Each row was made from one path, in order. Every step used is in the known rows, and no mark comes twice. Write each row's path.
Known rows
botule-viron-silan: [-13  41 -11  24  17 -35 -22  11  -6 -21 -33  65  11  -3  18 -23 -17 -20
 -33   4   3  27  37]
kuno-silan-zogur-botule-viron: [ -5   9 -12   3 -19 -27  -3 -38  32   7  17 -35   1  -6   2  38  10   4
  10  -8 -16 -43 -25]
botule-viron: [ -1  24  -3  13  -8 -11  -5   5   8 -21 -22  21  11 -12  21  19  -7 -17
 -19  36 -12  43  26]
botule-zogur: [ 19   5   7  -6 -30   5  19  12   9 -13  14 -41  26 -11  -6  31   5   2
 -17   9 -18  20   2]
kemu-zogur-silan-botule-kuno: [-11 -16  29  -9   5  45   8  -8  -4  -7  -6 -20 -17   3 -32  -2   1  -6
  -1  28  -5  23  -8]
kuno-botule-viron-silan: [-22  43 -26  14  29 -41 -18  -2  18 -11 -11  92   2  -3  34 -14 -23 -27
 -27 -21   3  -7  21]
kemu-zogur-botule-kuno-silan: [-24 -25  18  -7  -5   4  25 -21  30  20   6 -24 -33   4 -10  45 -27 -17
  20  17   5  -4 -21]
kemu-zogur-viron: [  7  -5   8  21 -12  19  -3  21 -13   0 -22 -10  33  18  -1  -8  -3  -5
  52  34   9  64  27]
silan-botule-kuno: [  4 -21  22 -11   1  24  15  16 -24  -3  -9   9 -37 -10  -4   8  -1  -3
 -39  21 -17  24 -10]
kemu-zogur-silan-kuno-botule: [ -4 -11   6 -10   4  25  14 -32  53  17  13  -4 -14  -4 -11  28  -9 -26
  28  29  21 -14 -14]
kemu-zogur-botule: [ -8   2  14  10 -16   9  19  -3  20 -11  -5 -29  -2  19 -15  14  -3  -8
  32  43  36  28   1]
kuno-botule-viron-silan-zogur: [ -5  37 -19  17  17 -39 -20 -23  13  -8   9  64   8 -11   4 -14  -4  -7
 -45 -38 -24 -47   5]
kuno-botule: [ -5  -3  -8  -7  -2  -3  20   6  31  -3   9  35 -11  -3  35  18 -11 -19
  11   1  11  10  -8]
silan-botule-zogur-viron: [ 29 -11  -1  -5 -17  24 -12  28 -33   5   1 -51  35   8  -9   0  26  22
  17 -15 -18  17   3]
zogur-silan-kuno-botule: [  1 -17 -18 -21  -9   9   6 -20  52  25  13   3 -17 -15  15  39   6 -22
  25  20  25 -31 -30]
zogur-botule: [ -4  -6   0  -2 -25  -9   7   9  18  -4  -7 -20  -7   9   8  24   8  -5
  31  27  43  17 -13]
kemu-zogur-viron-silan: [ -8  11  -2  35  13  -5 -19  23 -25   0 -38  32  31  27  -7 -48 -15  -4
  36  10  24  47  40]
botule-silan-zogur: [  9 -15   3  -4  -9   2  -3 -14  -4 -26   7 -37  -6   3  -9 -20  21  34
 -29 -15 -17  -4 -19]
kuno-botule-viron-silan-zogur-kemu: [-19  47 -21  17  29 -40 -14 -18  -8 -12  25  60  27 -23  17 -10  -2   5
 -11 -56 -16 -52  33]
viron-silan-botule-kuno: [ -6   0  12  -7  26  -1  -5  20 -42  -7 -22  52 -36  -1  -8 -37 -13  -4
 -51  -3   1   4   2]
kuno-silan-botule-viron: [ -7  16 -15  -6  18   5   1  -7   2 -11   0  14 -16   7  30 -11 -23  -7
 -17   1 -21  10   1]
silan-zogur: [ 17   1  15   7 -29   4  17  -3   5 -14   6 -27   5 -12 -12   1  13  10
 -14  14 -22  12 -11]
zogur-silan-botule: [  0   0  -4 -14  -6  30  -3   6   1 -19  -4 -15  -4  15   2 -21  17   3
  18  17  28  23 -12]

Which path is each row?
[  3  23  -4   1   6   7  -8  11 -17 -26 -16  18  -5   3  12 -11   2  -3
 -33  15 -12  38  18] : silan-botule-viron
[ -4  18   1   2  22   1  -6  20 -32 -22 -21  42 -22  21   3 -70 -11   3
 -30  -5  23  14  11] : viron-silan-botule
[ 12 -40   4   6 -26  -1  -5  -9 -10  40   5 -36   5 -21   3  28   9   9
  31  -5 -49 -19 -28] : botule-kuno-silan-zogur-viron
[ -6  -8  17  18  26  15 -25  27 -60  13 -35  37  -3  20 -24 -52 -10   2
  -1  -1  -2  26  24] : kemu-zogur-viron-silan-botule-kuno
[  0  -5  -6  18  26  -4 -17   1  -1  39 -14  49  -1  11  -1 -20 -15 -15
  27   0  18 -15  19] : kemu-zogur-viron-silan-kuno-botule
[ -5 -21   8 -20  -3  30   0   3  -6  -3 -11 -11 -22  -8 -10   8  18  -2
  -3  21   1   8 -23] : zogur-silan-botule-kuno
[ -6  -8  -7 -17   6  19  22   2   4 -10   7 -10 -29  17  23 -30 -25   3
   3   3   4   9 -16] : kuno-silan-botule
[-11 -18  10  -5  -6  -2  32 -22 -10  10  35 -21  -3 -37  10  38  -9  14
  14 -12 -43 -33  -8] : botule-kuno-silan-zogur-kemu
[ 26 -10  -2   5 -32   6 -10  28 -11  12  -2 -42  53  -4  -2  27  23   7
  32  -2 -21  32  11] : botule-zogur-viron
[ -2  17  -8 -11  25 -22  12  -3  -2  21  40  20  11 -26   4  23  -6  -4
  -8 -41   3 -67  20] : viron-silan-kuno-botule-zogur-kemu
[-14 -19  31   3 -16   7  17  -2  10   6  -8 -18 -19   0 -29  52  -5 -16
   6  38  12  20  -4] : kemu-zogur-botule-kuno
[-21 -31  -1 -14 -15 -15  15  -6  30  27   4 -10 -35  -7  14  57 -14 -13
  22  12  11 -19 -36] : zogur-botule-kuno-silan
[ 13   7  -3 -14  16 -23   1  -9  18  23  23  19  -6 -14  -6  20  -9 -12
 -43 -31  -3 -59  -5] : viron-silan-kuno-botule-zogur
[ 15  12 -11  16  -8 -18 -28  26 -26  10 -15  -2  52   5  -5 -18  10   4
  16 -25   0   8  25] : botule-zogur-viron-silan
[  8 -24   6 -16   4   5   1  -3  -1  -4 -16 -23 -37   1   8  -1   5  10
 -27  18   4   8 -11] : botule-silan-kuno
[-14  -9 -18  -9  19  -2  14 -24  -2 -18  45 -10   0  -7  15  -5  16  36
   7 -55 -10 -50 -10] : kuno-botule-silan-zogur-kemu
[ -2   8   0  25  26  17 -21  27 -51  -4 -34  29  11  40 -12 -81 -10  10
  19   1  24  35  35] : kemu-zogur-viron-silan-botule
[  2 -32   0 -21  -6  -4 -11 -10   8  12 -12 -40 -43   8  -3  22  22  16
   0  13  36 -23 -30] : zogur-botule-silan-kuno
[  3  29   2  18  18 -35 -22  -2 -10   3 -34  52  -7 -16   8  -9 -16 -20
 -51  22  -1   3  29] : botule-viron-silan-kuno
[ -8  25   0  23   8 -18   6   1 -34 -20   9  20  19 -12  -3 -40   3  23
   6 -24   4 -21  31] : viron-silan-zogur-kemu
[ 28  -5   4   7  -7 -17 -30  19 -26  37 -15 -13  31  -8 -16   4  14   8
  -1 -11  -8 -15  18] : botule-zogur-viron-silan-kuno
[ 23   5  13 -19 -10  24  14  15 -12 -19  18 -44   6  -2 -17  -1  10  14
 -33  -8 -19  15  -4] : silan-botule-zogur
[  2 -16 -12 -15   8  -2   2 -25  18 -13  26 -11 -17   2   6 -10  14  22
 -25 -38 -18 -38 -36] : kuno-botule-silan-zogur
[  2   0 -17 -21 -19   7   8 -15  53   2  38 -29  25 -11   1  43  15 -11
  23 -24   1 -27 -25] : kuno-botule-zogur-silan
[  8  -8   0  -1 -18  -1  23 -22  22   0  22 -31  -5  -8   5  -1  -9   9
   1   1 -25 -14 -27] : kuno-silan-zogur
[-10   4   8   7 -10  24  13  -9  26 -23  -7 -25  21  12 -13  -1  -6 -15
  37  41  25  42  10] : kemu-zogur-silan
[ 17 -15 -18 -15  -9  19  -5  11 -14  20  18 -60  21  16   5  -1   5  19
  30 -34 -20  -5 -12] : kuno-silan-botule-zogur-viron
[  1  10   1  12 -12 -29 -14  -6  -1   0  -3  -8  -5   5 -24 -21  19  13
  -1 -15  31 -40 -11] : viron-silan-zogur-botule
